Every row comes from one small tree of marks. Brackets hold a mark, then the marks that hang from it, in the order of their numbers. Every link used is in the known rows. Which tree was each row made from?
Known rows
(K_169 (K_520 (K_456 K_602) K_596)): [-0.55 -1.94  2.01  0.66  1.68 -0.36  2.21  3.30  0.19  0.92 -4.05 -0.26
 -2.67 -0.41  1.41  0.95 -0.28  1.23 -0.52 -0.46  5.09  0.84  3.19]
(K_985 (K_169 (K_520 (K_596 (K_602 K_456))))): [-4.57 -0.25  5.67 -0.42  3.54 -0.94  4.60  1.06 -2.26  1.58 -2.99 -1.98
 -1.88 -0.90 -0.18  1.86 -0.34  2.38 -3.78  0.42 -0.58 -5.39  0.51]
(K_520 (K_456 (K_602 K_249))): [ 2.55  3.75  1.76  0.19 -0.71  1.22  0.62  3.17  2.53  0.29 -2.30 -2.36
 -0.15  1.51  2.03  0.00 -0.35  1.33  4.50 -0.73  0.91  3.78  2.33]
(K_169 (K_520 (K_596 (K_602 K_456)))): [-3.46 -1.44  5.09 -0.57  3.70 -0.55  0.32  1.13 -2.04 -0.19 -1.26 -0.66
 -2.54 -2.33  0.00  1.40 -0.27  0.67 -3.35  1.23  0.27 -3.01 -0.68]
(K_249 K_602): [ 1.16  2.42  0.58  1.23  4.32  0.47 -1.12 -2.40 -1.72 -2.08 -0.85 -2.61
 -3.61  0.24  0.56  0.61 -2.08  0.25 -0.88  0.42 -0.72  1.61  0.95]
(K_677 (K_602 K_456 K_596)): [ 0.18  1.04  1.73 -0.80  1.92  1.34 -1.06 -2.07  0.88 -3.34 -3.60 -2.03
 -4.16 -1.58  0.61 -3.65 -0.08  1.44  0.44 -0.34 -0.28 -0.29 -0.08]
(K_169 (K_520 K_596)): [-1.00  0.57  3.01  2.39  2.39 -1.22 -0.41 -0.59 -2.37 -0.81 -3.18  0.06
 -3.23 -0.92  0.31  2.30 -0.28 -0.24 -0.31  0.87  2.38 -0.47  0.43]
(K_249 (K_602 (K_456 (K_520 K_169)) K_596)): [-3.10  3.91  3.04 -0.78  2.72 -0.47  2.38  1.24 -1.38 -3.87  1.92  1.08
 -3.79 -0.59 -2.55 -1.70 -1.99  1.91 -6.60 -0.09 -1.36  2.45  3.28]
(K_602 K_249): [ 2.06  6.19  2.61  2.06 -0.09  0.50 -2.16 -0.25  0.02 -1.62 -1.48 -2.18
 -1.08  1.14  0.92  1.32 -0.44 -0.09  4.94  0.56 -1.81  2.72 -0.47]
(K_169 (K_520 K_456)): [ 0.57  2.43  1.68  2.19 -1.13 -0.65  0.55  0.43 -1.13 -0.18 -4.18 -0.74
 -3.81  0.41  1.16  1.69 -1.71  0.22 -2.28 -0.34  1.95  0.87  1.39]
(K_602 K_249 (K_456 K_520)): [ 0.26  6.22  5.69 -0.23  0.32  0.23  0.11  2.05 -0.29 -2.37  1.11 -1.11
 -1.20  0.84 -0.49 -0.95  0.11  2.04  3.28 -1.11 -3.66  3.15 -0.29]
(K_677 (K_602 K_249 (K_456 K_520) K_596)): [ 2.01  3.38  4.67 -0.57  0.62 -0.67 -0.33  1.83  0.20 -3.29 -1.06  0.67
 -3.70  0.35 -1.52 -3.01  0.45  2.20  3.70 -1.74 -0.56  3.03 -1.96]
(K_169 K_520): [ 0.79  2.68  2.52  2.64  0.79 -0.25 -1.31 -1.75 -1.44 -1.65 -2.82 -1.16
 -3.56 -0.28  0.91  2.90 -0.81  0.00 -0.86 -0.50  0.69  0.30 -1.81]
(K_602 K_249 K_456 K_596): [-0.33  6.83  3.38  0.49 -2.23  1.40  0.16  1.17  2.13 -3.15 -2.03 -0.41
 -1.73  0.03  0.45 -3.07 -0.44  1.16  1.88  0.62 -2.48  2.85 -0.03]
(K_596 K_602): [ 0.14  1.42  3.38 -0.62  3.49  1.73 -3.07 -2.79 -1.25  0.23 -0.33 -2.29
 -2.74 -0.76  1.46  2.85 -0.43  0.01 -0.43  1.43 -1.18 -0.63 -1.56]
(K_169 (K_520 K_456 K_596)): [-1.22  0.44  2.24  1.93  0.21 -1.87  1.38  2.18 -2.13  0.50 -4.50  0.45
 -3.79  0.08  0.53  1.27 -0.89  0.09 -1.62  1.14  3.82  0.31  3.64]
(K_602 K_249 (K_456 K_520) K_596): [ 0.10  6.54  5.58 -0.22 -1.45  0.54  1.05  2.43  0.70 -2.98  0.16  1.65
 -2.88  0.67 -0.94 -3.04  0.31  2.25  1.69 -0.62 -1.85  4.21 -0.90]
(K_520 K_596): [-1.26  1.62  2.62  0.75  3.54  0.57 -1.35 -1.42 -1.66 -0.65 -2.29 -1.53
 -2.29 -0.70  0.93  0.87  0.19 -0.12  1.98  2.26  0.14  0.01  2.94]
(K_985 (K_169 (K_520 K_456))): [-0.42  3.49  2.13  2.49 -1.04 -1.00  4.58  0.22 -1.36  1.53 -5.58 -1.94
 -3.22  1.76  0.89  2.33 -1.52  1.85 -2.92 -1.13  1.14 -1.31  2.37]
(K_249 (K_602 (K_456 K_520) K_596)): [-0.90  2.98  3.75 -0.81  3.00  0.51  1.93  0.45 -0.87 -3.52  0.99  1.34
 -5.47 -0.37 -1.30 -3.56 -1.10  2.63 -4.30 -0.67 -0.86  3.28  0.33]

Which tree is each row?
[ 0.71  1.68  2.21 -0.07  0.69  0.13  1.50  4.78  1.45  1.00 -2.81 -1.05
  0.02  1.08  1.45 -0.45  0.45  1.12  5.10  0.59  2.65  3.26  4.52] | (K_520 (K_456 (K_602 K_249)) K_596)
[-3.87  2.68  5.86 -2.57  3.57  0.39 -0.12  0.52 -2.02 -0.97  3.19 -1.56
 -1.32 -1.33 -0.89  2.32 -0.66  1.09 -4.50  0.41 -3.27 -1.32  1.57] | (K_596 (K_602 (K_456 (K_520 K_169))))
[-4.02  0.66  3.28 -0.93  4.53 -0.55 -1.57 -0.25 -2.71  0.60  0.20 -1.39
 -1.10 -1.42 -0.14  4.37 -0.40 -0.89 -2.31  3.45  0.18 -2.03  3.66] | (K_520 K_169 (K_596 K_602))
[ 2.29  4.33  1.77  0.28 -2.56  1.67  1.23  3.38  3.57 -0.38 -3.26  0.36
 -1.86  1.30  1.75 -2.05 -0.26  1.58  2.87 -0.36  2.77  5.28  1.79] | (K_520 (K_456 (K_602 K_249 K_596)))
[-1.50  4.01  6.25 -0.38  1.73 -0.88  0.89  3.69 -1.20 -1.64  0.52  0.04
 -1.01  0.47 -1.08 -1.38  0.74  1.89  3.80  0.35 -2.14  2.17  1.86] | (K_602 K_249 (K_456 (K_520 K_596)))
[ 3.11  3.68  4.61  0.09  1.96  0.79 -0.70  1.79  0.95 -0.84  1.18 -0.69
 -0.91  1.39  0.56  1.42  0.74  1.99  5.52 -2.47 -0.23  4.86 -1.62] | (K_456 K_520 (K_602 K_249))
[ 2.39  4.34  2.44  0.68 -0.55  2.10 -0.52  1.07  3.37 -1.72 -1.85 -0.07
 -1.54  0.52  1.37 -0.77  0.35  1.28  4.31 -0.69  1.25  4.67 -1.41] | (K_456 (K_602 K_249 K_596))
[ 1.66  3.78  2.31 -0.03 -0.04  0.11 -0.92  0.42  1.57 -3.43 -3.10 -1.33
 -2.46 -0.10 -0.26 -3.46  0.02  1.46  3.97 -0.44 -0.75  1.53 -0.89] | (K_677 (K_602 K_249 K_456 K_596))
[-0.22  1.23  4.14  1.34 -0.25 -3.05  0.85  4.84 -2.30  2.08 -2.85  1.14
 -2.45  1.00 -0.29  3.13 -0.67  0.13  0.04  1.80  3.35  1.00  0.25] | (K_169 (K_520 K_456 (K_596 (K_602 K_249))))
[-0.55  2.37  3.71 -0.92  4.74  0.19  0.86  0.21 -2.20 -2.94  1.70 -1.43
 -3.71 -0.12 -0.96 -1.76 -1.69  2.32 -2.92 -1.29 -2.74  1.90  0.67] | (K_249 (K_602 (K_456 K_520)))
[ 2.05  3.11  2.36  0.09  1.85 -0.14 -1.59  0.17  0.62 -2.76 -2.35 -4.37
 -0.83  0.05  0.22 -1.54  0.15  1.24  5.44 -0.81 -2.55 -0.27 -0.57] | (K_677 (K_602 K_249 K_456))
[ 2.46  3.38  1.90  1.85 -3.51 -0.15  2.35  4.47  2.65 -0.51 -4.01  1.84
 -3.05  1.28  0.92 -0.34 -0.54  1.45  0.64 -1.38  4.73  4.88 -0.75] | (K_169 (K_520 (K_456 (K_602 K_249 K_596))))
[-0.96  2.86  4.45 -0.23  3.21 -1.44  0.74  4.42 -0.51 -0.60  1.99  0.16
  0.88  0.79 -1.20  2.96  0.66  1.23  3.82 -0.39  1.10  3.33  3.67] | (K_456 (K_520 K_169 K_596) (K_602 K_249))
[ 0.49  0.90  5.08 -0.95  3.95 -2.27 -0.04  3.02 -1.85 -1.91 -0.72 -1.06
 -1.80  0.29 -1.72 -1.52  0.90  2.06  5.65 -0.78 -0.52  1.01  1.18] | (K_677 (K_602 K_249 (K_456 (K_520 K_596))))
[-3.16  2.31  4.27  0.15  3.85 -1.44 -0.06  0.48 -3.42 -1.05  0.99  0.26
 -1.69 -0.11 -1.33  2.96 -0.07  0.32 -0.73  1.38  0.41  0.65  5.21] | (K_456 (K_520 K_169 K_596))
[-1.99  1.57  3.46  2.78  2.35 -1.62  3.77 -0.53 -2.63  0.79 -4.79 -1.28
 -2.67  0.63 -0.03  3.04 -0.37  1.36 -0.60  0.16  1.48 -2.62  1.82] | (K_985 (K_169 (K_520 K_596)))
[ 1.01  0.72  2.68  1.60 -0.31 -1.68  2.39  5.82  0.87  0.86 -3.78  0.39
 -1.18  1.19  0.57  1.20 -0.09  1.03  2.71 -0.68  4.56  2.79  2.07] | (K_169 (K_520 (K_456 (K_602 K_249)) K_596))
[-2.10  3.20  6.01 -0.49  3.14 -2.69 -0.70  3.30 -3.51  0.69  2.72  1.20
 -0.64  0.73 -2.22  4.92  0.11  0.05  1.03  1.99 -0.08  1.49  2.11] | (K_456 (K_520 K_169 (K_596 (K_602 K_249))))
[-0.14 -0.79  4.74 -1.33  5.67  1.17  0.10  0.96 -0.68  0.06  0.44 -0.17
 -2.39 -0.55  0.68  0.85  1.17  1.94  2.67 -0.85  1.91  2.33  1.63] | (K_456 (K_520 K_596) K_602)
[-1.21  3.14  1.45 -0.21  2.18  1.45  1.23 -0.78  0.35 -3.83 -1.23 -0.75
 -4.30 -1.05 -0.02 -3.79 -1.61  1.50 -4.00  0.63 -1.25  1.75  1.04] | (K_249 (K_602 K_456 K_596))
[-0.38  4.34  4.75 -1.23  0.98  1.14 -1.32  1.15  0.49 -0.90  0.41 -2.74
 -0.15 -0.41  0.73  0.31 -0.27  0.89  1.75  0.84 -3.96  0.02 -1.70] | (K_596 (K_602 K_249 K_456))
[-2.81  3.55  2.78 -0.82  4.49 -0.96  1.66  0.81 -2.23 -3.29  2.77 -1.69
 -2.04 -0.38 -1.99  0.32 -2.17  1.74 -5.21 -0.64 -3.05  0.98  3.85] | (K_249 (K_602 (K_456 (K_520 K_169))))
[ 1.39  0.13  1.72  1.05  0.36  0.76  1.33  1.69  1.06  0.26 -3.53 -1.34
 -2.83 -0.10  2.08  1.34 -0.72  1.22 -0.98 -1.95  3.50  1.51  0.63] | (K_169 (K_520 (K_456 K_602)))
[-2.48  5.27  6.34 -1.78  1.44 -0.83  0.07  3.04 -1.26 -1.02  3.62 -0.93
  0.52  0.09 -1.57  2.49 -0.58  1.22 -1.17  0.18 -3.89  0.69  0.57] | (K_596 (K_602 K_249 (K_456 (K_520 K_169))))
[ 3.69  3.48  1.29  1.49  0.10 -0.52 -2.52 -0.80  0.54 -2.46 -3.69 -0.48
 -3.45  0.85 -0.08 -0.80 -0.01  0.40  5.49  0.01  1.43  2.81 -2.04] | (K_677 (K_602 K_249 K_596))
[-3.79  2.59  1.41  0.36  1.04 -0.95  1.16  1.85 -1.72  0.19 -2.65 -1.29
 -1.13  0.02  0.08  1.66 -0.96 -0.57 -1.81  3.02  1.36 -0.15  8.93] | (K_520 K_169 K_456 K_596)
[-0.02  1.80  2.10  1.26 -1.50  0.68  6.15  1.87  1.98  1.30 -6.16  0.09
 -3.63  0.92  1.40  0.01 -0.74  3.20 -3.08 -2.33  4.46  0.72  1.75] | (K_985 (K_169 (K_520 (K_456 (K_602 K_596)))))
[-0.48  2.22  3.67 -0.37  0.72 -1.24  0.02  3.86 -1.41  2.08 -1.89 -0.22
 -1.45  0.97  0.62  1.43 -0.09  0.12  2.30  2.97  1.33  1.26  2.96] | (K_520 K_456 (K_596 (K_602 K_249)))
[-5.97  0.79  4.15 -2.36  4.10  0.09  0.06  1.08 -1.60 -0.44  0.67 -2.50
  0.04 -2.42 -0.29  1.60 -0.28 -0.01 -3.65  3.14 -2.15 -3.53  4.61] | (K_520 K_169 (K_596 (K_602 K_456)))
[-1.62  4.04  5.11 -1.19  0.55  1.94  0.64 -0.13  0.08 -2.92 -0.34  1.22
 -4.32 -0.94 -0.07 -3.04  0.02  2.31 -1.59 -0.47 -1.46  2.43  0.08] | (K_602 (K_456 K_520) K_596)
